Each row comes from the steps of one walk. Every step used is in the known rows, and no mark comes twice. Write the walk behind each row, first mark first.
Known rows:
buku-zufis-nivo-gagun: [-25.2  15.8 -23.9  48.0 -16.1  11.1  29.0  24.6 -11.8 -10.7 -68.3  19.5
  37.4 -64.8  25.6  18.7  10.6  31.9   8.4 -32.3]
nuki-zufis-buku-mupu: [ -5.7  22.1 -18.6   3.0  37.1  48.4  -6.1  -1.2   8.0 -11.7 -14.5 -29.7
  21.8 -16.5 -29.0  19.1  12.6  27.3  31.7  38.3]
gagun-mupu: [ 16.5  -6.2 -31.4  -2.5   7.6  11.4   3.7 -10.3   1.3  15.1  21.1 -14.0
  13.4   1.2 -16.9   2.8  18.7  -2.3  -6.4  12.2]
gagun-mupu-zufis: [  3.9   4.9 -44.1  14.7  12.0  16.6  19.6 -37.4  -7.3  38.9   7.1 -24.2
  42.6  11.9 -30.8   6.9  26.6  -1.8   0.5  19.5]
bonosir-zufis-nivo-gagun-mupu: [ -9.0  12.3 -54.8  41.3   2.5   1.9  45.6  -9.1 -22.0  16.7 -29.9  -3.3
  44.7 -48.4  -5.1   0.8  49.6  21.7   1.8   0.6]
gagun-bonosir-zufis-nivo: [ -0.6  15.2 -51.1  27.1 -10.2   4.3  18.0  -9.9   5.3  15.2 -11.5  -6.0
  14.2  -4.1   6.0   6.9  30.4   8.5  10.3 -14.2]
zufis-nivo-gagun: [-17.4  -2.1  -9.9  27.9 -17.4  -6.5  25.0  22.4  -3.2 -15.4 -41.0  18.6
  19.8 -47.6  21.5   0.2  11.7  29.3   7.1 -17.5]
tiko-nuki-zufis-nivo-gagun-bonosir: [-38.6   8.8 -54.4  14.1  28.0  12.1  -5.0  42.3  42.0 -22.9 -52.4  12.4
  55.0 -64.8  37.0  -2.1  16.2  40.7   7.7  -3.2]
tiko-buku-zufis-nivo-gagun: [-24.5  -1.3 -20.3  34.6  -1.9  16.9  24.9  17.8 -32.1 -20.7 -79.9   5.6
  20.9 -65.9  10.1  23.5   9.2  35.0  32.0 -12.2]
tiko-buku-mupu-zufis-nivo-gagun-bonosir: [ -8.9  -1.0 -77.8  49.3  18.1  21.6  11.5 -15.6 -11.1   2.0 -29.4 -13.2
  56.3 -38.7 -15.3  15.1  21.0  40.3  25.6  20.8]
gagun-bonosir-zufis-buku: [ 10.5  24.7 -37.0   2.4  19.6  19.1 -20.0 -30.3   2.9  -1.4 -10.4  -2.5
 -10.4  11.9 -12.1   7.3  25.9  19.8  16.7  32.2]
zufis-buku-mupu-gagun-bonosir: [ 25.9  18.0 -47.2  11.3  23.0  40.2 -53.6 -13.4  12.0 -38.2   8.2   8.7
   9.8  -5.6 -13.7  14.8   3.7  46.8  -5.1  50.5]
buku-zufis-nivo-gagun-bonosir: [ -7.0  17.2 -59.9  50.3 -15.0  17.7   2.0  19.0   7.0 -14.5 -48.7  23.7
  44.4 -57.9  31.9  22.3  15.4  34.3  -0.9 -29.1]
tiko-buku-mupu-gagun-bonosir-zufis: [ 15.4  17.6 -66.6  26.4  46.0  35.9 -30.7 -32.9 -33.4 -13.9   9.6 -14.4
  29.6 -15.8 -30.9   7.2  13.6  19.1  -9.8  56.0]
zufis-nivo-gagun-mupu: [ -0.5  -8.5 -41.1  25.1  -9.0   2.2  29.0  11.7  -2.1  -0.8 -20.9   4.3
  32.7 -45.9   5.1   3.0  31.6  27.6   1.9  -8.0]
nuki-zufis-buku-mupu-gagun-bonosir: [ 14.6  29.9 -51.2   9.9  38.1  65.6 -48.1  -8.0  16.7 -39.7  -7.1 -14.3
  37.3 -23.3 -19.8  22.5  10.2  47.6  -0.1  56.2]
buku-mupu: [  3.4   8.3 -24.2  19.1  16.7  11.1  -0.6  -2.1   0.4   5.9  20.1  -9.7
  20.9  -8.9 -15.7   3.8  -0.5   2.5  -0.3  10.1]
bonosir-zufis: [ -8.7  20.3 -12.9  15.8  13.0   0.5  16.6 -18.7 -20.0  16.8  -8.5  -6.6
  12.5  -1.9 -10.5  -3.4  17.6  -6.0  -0.5   7.1]
buku-mupu-gagun: [  5.4  13.9 -22.3  25.2  17.6  22.2 -16.8  -3.9 -12.9 -20.2  11.1   3.0
  31.9 -19.4 -13.4   3.5  -5.8  19.8 -24.3  24.8]

Write each row's walk:
[  8.6  16.6 -12.5  10.3  22.4  32.8 -27.3  -8.8  -8.7 -35.3 -10.4   4.1
   6.8 -12.3 -22.7  12.2  -0.4  43.9   2.1  44.9] -> zufis-buku-mupu-gagun
[-26.9  -2.4 -43.3  49.7  17.8  15.4  38.0 -12.1 -31.0   4.7 -48.5 -15.8
  51.2 -46.1 -22.1  13.7  17.7  37.5  34.7  18.5] -> tiko-buku-mupu-zufis-nivo-gagun
[ -0.6  38.5 -26.5  25.5  35.5  32.7 -10.4 -28.3 -27.3 -17.2 -18.4  -2.4
  18.1 -15.5 -31.1   7.5  17.9  38.7   1.0  51.9] -> bonosir-zufis-buku-mupu-gagun
[  4.0  27.8 -46.4  18.0  25.0  13.4 -23.0 -22.5  -3.3 -16.0 -30.4  18.5
  11.1 -26.6   1.5  -0.4  27.9  37.0   4.8  35.8] -> nivo-gagun-bonosir-zufis-buku
[ 13.8  31.9 -36.6   7.1  20.0  29.5 -36.5 -30.2  -6.9 -25.1 -21.1  11.3
   0.0  -0.3  -9.8   6.9  21.2  36.2  -5.9  46.3] -> mupu-gagun-bonosir-zufis-buku
[-27.7  14.7 -46.4  63.6   4.6   8.8  41.3  -5.8 -11.2  13.3 -37.9  -1.5
  70.8 -45.0  -6.9   9.0  20.0  34.7  11.4  -1.8] -> buku-mupu-zufis-nivo-gagun
[  1.3  23.9 -55.4  33.7  19.5   3.6 -13.2 -17.9  -8.8  -1.4 -12.0  18.0
  36.6 -33.3   9.6  -7.7  23.3  12.6 -22.5  15.2] -> nivo-gagun-bonosir-zufis
[-14.7   8.3 -57.2  43.8 -12.3   5.7  14.7  -7.4   8.3   4.8 -38.2  11.4
  51.5 -29.6  15.4   8.3  22.2  34.5   3.3  -7.6] -> mupu-zufis-nivo-gagun-bonosir
[-16.3  10.7 -17.2  31.6 -22.6  15.8  32.6  14.1  -4.5   4.6 -46.2  -0.9
  17.4 -26.5  12.7  25.6   9.4  14.8  20.9 -36.8] -> buku-zufis-nivo
[  0.1  -0.7 -44.7  28.9 -17.0  -1.3  -1.8  16.1  15.8 -19.2 -24.5  21.3
  23.7 -40.6  29.4   3.1  15.4  33.9  -2.6 -15.4] -> zufis-nivo-gagun-bonosir
[-10.9  19.2 -36.7  36.6  21.3  17.8  16.4 -27.1  -9.1  29.9   5.6 -19.8
  51.1   2.8 -29.2   9.6   6.4   5.8   4.5  16.5] -> buku-mupu-zufis
[ -6.2   9.8 -55.1  46.1  -7.3  21.7  32.0  12.1 -11.1   3.2 -46.2   5.4
  53.7 -63.4   9.1  20.4  29.8  30.2   2.1 -20.5] -> buku-zufis-nivo-gagun-mupu
[  3.6  13.0 -69.5  37.6  22.6  33.2  -3.0 -19.4 -28.3 -14.6 -10.7 -17.5
  27.8 -24.6 -23.4  16.0  24.8  32.7  11.0  30.9] -> tiko-buku-mupu-gagun-bonosir-zufis-nivo
[ 15.3  31.5 -62.6  21.0  37.2  30.0 -20.0 -33.3   3.9   5.7  11.5 -12.0
  12.3   2.3 -26.5  11.9  26.9  22.1  16.9  39.8] -> gagun-bonosir-zufis-buku-mupu
[-30.3   7.3 -23.0  45.1 -13.2  -2.6  42.0  -4.2 -10.5   7.8 -59.0   8.5
  47.9 -36.7   6.8   6.2  18.4  32.1  11.9 -10.8] -> mupu-zufis-nivo-gagun
[-10.5  16.2 -81.7  63.4   4.7  17.7  15.2  -9.6   9.2  10.7 -17.9   1.6
  73.8 -38.7  -0.3  11.3  21.9  36.9   2.1   2.1] -> buku-mupu-zufis-nivo-gagun-bonosir
[  2.9  28.6 -73.8  52.0   7.1  26.4   0.5 -13.3  -7.6  -5.7  -0.5  -2.1
  45.1 -23.9  -6.6  13.0  24.7  28.5 -13.6   9.2] -> buku-mupu-gagun-bonosir-zufis-nivo
[-12.7   4.5 -44.8  23.7   5.0  27.0  33.5  16.5   1.9  -4.9 -38.1 -17.0
  58.4 -62.0  -1.7  12.5  38.7  30.1   7.6   0.3] -> nuki-zufis-nivo-gagun-mupu
[ -3.8   8.6 -49.8  30.4  18.5  11.9  15.8 -28.5 -14.7  23.8 -15.9  -3.7
  63.8 -28.2 -17.9  -0.9  28.3  16.2 -13.0  23.6] -> nivo-gagun-mupu-zufis
[  6.8  10.3 -14.7   4.2  22.4  22.3  -9.1  -8.4   4.8  -9.1   0.0  -8.8
  -4.0  -1.7 -24.1  11.1   5.0  27.0  26.2  30.1] -> zufis-buku-mupu
[ -3.2  28.8 -17.2   9.9  38.2  57.4 -23.4  -2.2  -4.0 -37.3 -26.1 -17.5
  33.0 -28.8 -25.9  20.5   8.6  46.7   6.9  52.9] -> nuki-zufis-buku-mupu-gagun
